Each row was made from one walk, in order. Every step used is in the known rows, and no mark comes twice. Write each row's walk.
Known rows:
ruvu tubo tikovod: [ 2.53  1.02 -0.29  0.62 -1.97 -1.43 -4.47  0.97 -1.79  0.33 -0.59 -0.66
 -5.04 -4.57 -0.90 -0.62 -1.29 -5.27  0.69 -4.09  0.74 -1.32]
tikovod tubo ruvu labem zuliz vola neres: [ 0.57 -0.83  0.50 -0.24 -0.83  2.41 -2.46  0.33 -1.08 -1.36  1.51 -2.40
  3.16 -2.34  0.14  0.26 -2.15  0.47  1.10  1.13 -0.85 -1.32]
vola zuliz labem neres ruvu tubo: [ 0.70 -4.53  2.62  0.14  0.81  2.66  0.26 -3.04  3.99  1.25  0.33 -0.37
  4.82 -2.00 -0.28 -0.52 -0.29  5.28 -1.93  6.07  0.48  0.09]
neres labem zuliz vola: [ 1.24 -5.32  1.88  0.85  1.03  3.09  4.51 -2.01  4.50  1.63  0.47  2.16
 -0.72  2.73 -0.65  0.24 -0.98  1.78 -1.61  6.77 -0.12  1.33]
neres ruvu: [ 0.95 -0.51  1.00  0.53 -0.16  0.73 -2.00 -0.61  2.50 -0.72 -0.99 -1.32
 -0.97  0.34 -0.92  0.75  0.33  1.73 -0.82  1.28  0.53 -0.13]
tikovod tubo ruvu: [ 1.68  2.36 -0.70 -1.61 -1.47 -0.13 -3.29  1.56 -2.74 -1.96  0.20 -2.23
 -1.13 -0.82  0.34  0.32 -0.76 -3.83  1.52 -4.14 -0.40 -1.43]
tikovod tubo ruvu labem zuliz vola: [ 1.06 -0.34 -0.28 -0.17 -1.30  2.58 -2.93  0.84 -1.44 -0.84  0.93 -2.10
  1.93 -1.97 -0.22  0.77 -2.20 -1.75  1.37 -0.85 -0.76 -1.59]
tikovod tubo: [ 1.65  1.80  0.18 -1.17 -1.15 -1.32 -0.91 -0.15 -3.19 -2.40  0.21 -1.10
 -0.31 -0.29  1.01 -0.36 -0.18 -2.39  0.65 -3.78 -0.67 -0.67]
tubo ruvu neres labem zuliz: [ 1.98 -2.63 -1.02  1.30 -1.86  2.19 -1.06  1.72  2.27  0.52  0.51 -0.64
 -0.33 -0.32 -1.37  0.29 -2.65 -1.77  0.73  1.27  0.42 -0.60]
ruvu neres: [ 0.31 -1.00 -0.66  1.35 -1.81 -0.91 -0.68 -0.06 -0.84 -0.86  0.43 -0.70
  2.82 -1.72 -0.32 -1.24 -1.73  0.37  0.76 -1.65  0.04 -0.43]
neres labem zuliz: [ 2.53 -3.98  0.97  1.18  0.06  2.22  3.58 -0.64  3.82  0.96  0.31  2.01
 -2.38  2.60 -0.45  0.67 -0.98 -0.50 -1.57  5.17  0.09  1.11]
tubo ruvu gipeb: [ 0.20 -0.27 -0.89 -0.09 -1.14  0.61 -3.94  2.79 -0.14  0.63 -0.04 -1.32
 -0.66 -1.39 -1.93  1.84 -0.92 -1.36  1.33 -2.97  0.90 -1.47]
zuliz labem neres ruvu gipeb: [ 0.41 -4.88  2.10  0.72 -0.73  0.33 -1.50 -1.76  2.43 -0.15  0.25 -0.62
  3.91 -0.81 -0.75  1.08 -0.46  3.53 -1.36  3.76  1.08 -0.22]
labem zuliz vola neres ruvu: [-2.14 -4.64  2.68  0.70  2.03  3.37  2.90 -3.22  4.99  1.54  1.18  0.10
  2.32  0.66 -0.63  0.10  0.05  5.16 -1.11  9.01 -0.42  1.22]
gipeb ruvu: [-1.54  2.41 -0.50  0.45 -1.01 -0.77 -5.09  1.40  0.99 -0.76 -0.41 -0.37
 -0.86  0.02 -1.14  0.36  0.07  0.39 -0.21 -0.94  0.68 -1.13]
labem neres ruvu: [ 0.61 -2.28  0.92  0.72 -0.09  0.06 -0.13 -0.69  2.60  0.49 -0.71 -0.53
  0.60  0.33 -1.10 -0.07 -0.82  1.56 -1.25  4.33  0.42  0.07]
vola zuliz labem neres: [-0.47 -4.61  2.03 -0.47  1.51  2.46  3.04 -3.26  2.59  1.62  0.90  0.74
  6.31 -0.65  0.63 -1.07 -0.01  5.47 -1.58  6.13 -0.31  0.77]
vola zuliz labem neres ruvu gipeb: [ 0.04 -5.51  2.69  0.06  0.98  2.30  1.17 -3.20  3.46  1.30  0.38  0.11
  6.13 -1.06 -0.55 -0.05  0.00  6.69 -1.89  5.28  0.34  0.34]
neres ruvu labem zuliz vola: [ 0.48 -3.57  1.37  2.36 -0.14  3.96 -2.01 -1.30  4.04  0.56 -0.12 -1.22
  2.62 -1.18 -1.58  1.40 -1.43  3.95 -1.07  5.05  0.14 -0.38]
ruvu labem: [ 0.98 -0.92 -0.51  1.90 -1.21  1.32 -2.56  1.01 -0.69 -0.54  0.32 -0.75
  3.32 -2.68 -0.35  0.49 -2.13  1.64 -0.04  0.05  0.00 -1.07]
labem zuliz vola neres: [-2.66 -4.41  2.16  0.49  2.12  2.98  4.04 -2.92  3.72  1.89  1.72  0.66
  2.72  0.49 -0.20 -0.35 -0.08  4.25 -0.64  8.30 -0.73  1.28]

Write each row's walk:
[ 0.45  0.07 -0.47  1.70 -2.59 -1.17 -4.37  1.22  1.52 -1.71 -0.25 -0.11
  0.29 -0.29 -1.49 -0.59 -1.85  1.15 -0.46 -0.89  0.96 -1.16]
gipeb ruvu neres labem
[-1.96 -3.73  1.22  0.59  1.46  3.32  3.34 -2.32  3.24  2.56  0.95  1.16
  1.19  0.97 -0.57  0.29 -0.08  1.42 -0.33  5.79 -0.64  0.99]
labem zuliz vola
[ 0.99 -4.21  2.33  0.69  1.05  1.35  3.71 -1.53  3.76 -0.27  1.39  0.97
  0.53  1.22  0.32 -0.43 -0.74  3.88 -1.76  8.06 -0.02  1.38]
vola neres labem zuliz
[-0.02 -4.86  2.55 -0.21  1.43  2.86  1.92 -3.53  3.88  1.27  0.39  0.07
  5.77 -0.54  0.16 -0.64  0.15  6.38 -2.00  6.75 -0.03  0.67]
vola zuliz labem neres ruvu
[ 1.77 -3.66  1.73  0.76 -1.37  0.08 -3.10 -1.65  1.70  0.01 -0.13 -0.99
  0.75 -2.80 -0.50  0.03 -1.03  0.15 -1.03  2.89  1.09 -0.60]
zuliz labem neres ruvu tubo tikovod
[ 0.50  3.27 -0.75  0.90 -2.63 -1.89 -8.59  2.16 -0.43 -0.46 -0.90 -0.90
 -4.91 -3.79 -1.84 -0.13 -1.00 -3.85  0.33 -4.04  1.31 -2.23]
gipeb ruvu tubo tikovod
[-1.21 -4.34  1.23  2.23  0.53  3.71  0.67 -1.40  2.29  1.03  1.70 -0.20
  5.53 -2.25 -0.46  0.24 -2.23  4.91 -0.56  6.66 -0.54 -0.01]
ruvu labem zuliz vola neres
[ 2.58 -2.84  0.04  1.66 -1.93 -0.58  0.80 -0.19  0.67 -1.21  0.23  0.30
  1.45 -0.20 -0.44 -1.20 -2.43  0.91 -0.32 -0.03  0.33  0.01]
ruvu neres labem
[-2.62 -1.17  0.64  2.20 -0.53  2.21 -4.57  0.18  2.87 -0.08  1.03 -0.57
  3.88 -1.90 -1.43  0.45 -1.66  4.84 -0.72  4.81  0.25 -1.12]
gipeb ruvu labem zuliz vola neres
[-1.02 -2.92 -0.01  1.19  0.10  4.47 -2.22  1.01  2.40  1.28  1.43 -1.58
  3.68 -2.51 -1.14  0.94 -2.43  2.56  0.65  5.14 -0.11 -0.90]
tubo ruvu labem zuliz vola neres
[ 0.25 -0.10 -1.63  0.56 -1.86  0.77 -3.30  2.13 -0.19 -0.11  0.33 -1.93
  1.19 -1.97 -1.12 -0.15 -2.06 -1.40  1.76 -1.96  0.35 -1.29]
tubo ruvu neres
[ 0.90 -3.74 -0.33  0.98 -1.06  2.84 -0.25  0.60  2.79  1.08  0.66 -0.49
  1.06 -0.27 -1.52 -0.09 -2.71  0.01  0.73  2.62  0.23 -0.42]
tubo ruvu neres labem zuliz vola
[ 0.38 -4.31  1.97  0.37 -0.25  0.93 -0.70 -2.15  2.87 -0.24  0.24 -0.67
  3.70 -0.33 -0.03  0.43 -0.32  3.34 -1.47  5.23  0.71  0.06]
zuliz labem neres ruvu
[ 2.26 -1.62  0.75  1.14 -1.39 -0.88 -2.94 -0.05  1.45  0.76 -1.04 -0.97
 -2.53 -2.67 -1.68 -0.48 -1.69 -1.81 -0.82  1.82  0.89 -0.81]
labem neres ruvu tubo tikovod
[-2.05 -5.27  2.86  1.01  1.57  2.78  2.17 -2.84  4.57  1.60  1.17  0.10
  2.56  0.22 -1.35  0.70 -0.08  5.35 -0.97  7.45 -0.08  0.93]
labem zuliz vola neres ruvu gipeb
[ 0.65 -3.04  1.15  1.07 -0.67 -0.66 -1.03 -0.21  2.06  0.56 -0.72 -0.47
  0.95 -0.31 -2.00  0.73 -1.04  1.94 -1.11  2.47  0.85 -0.34]
labem neres ruvu gipeb
[ 0.14 -2.96  2.05  1.85  0.29  2.13 -1.40 -1.14  3.50 -1.01  0.96 -1.72
  3.25 -1.78 -0.51  0.37 -1.08  6.10 -1.33  6.93  0.19  0.07]
vola neres ruvu labem zuliz
[ 2.17  0.81 -0.98 -0.22 -2.25  0.50 -4.03  2.13 -2.90 -1.72  0.44 -2.40
  1.68 -2.50 -0.04  0.36 -2.64 -2.87  1.26 -2.36 -0.44 -2.03]
tikovod tubo ruvu labem neres
[ 1.68 -1.22  0.63  1.93 -1.09  1.86 -4.04  0.16  1.98 -1.07 -0.73 -1.95
  1.73 -1.77 -1.18  1.16 -1.42  3.06 -0.84  1.40  0.55 -1.00]
neres ruvu labem
[-0.89  0.45 -0.84  2.13 -1.94 -0.03 -6.16  2.08  0.81 -0.50 -0.12 -0.66
  2.79 -2.19 -1.65  0.37 -2.31  1.78 -0.61  1.31  0.65 -1.87]
gipeb ruvu labem neres
[ 1.37 -4.25  2.30  0.07  0.32  2.04 -0.46 -3.02  2.69  1.52  0.05 -0.22
  2.92 -3.08 -0.30 -1.12 -0.57  3.25 -1.61  4.33  0.31 -0.06]
vola zuliz labem neres ruvu tubo tikovod
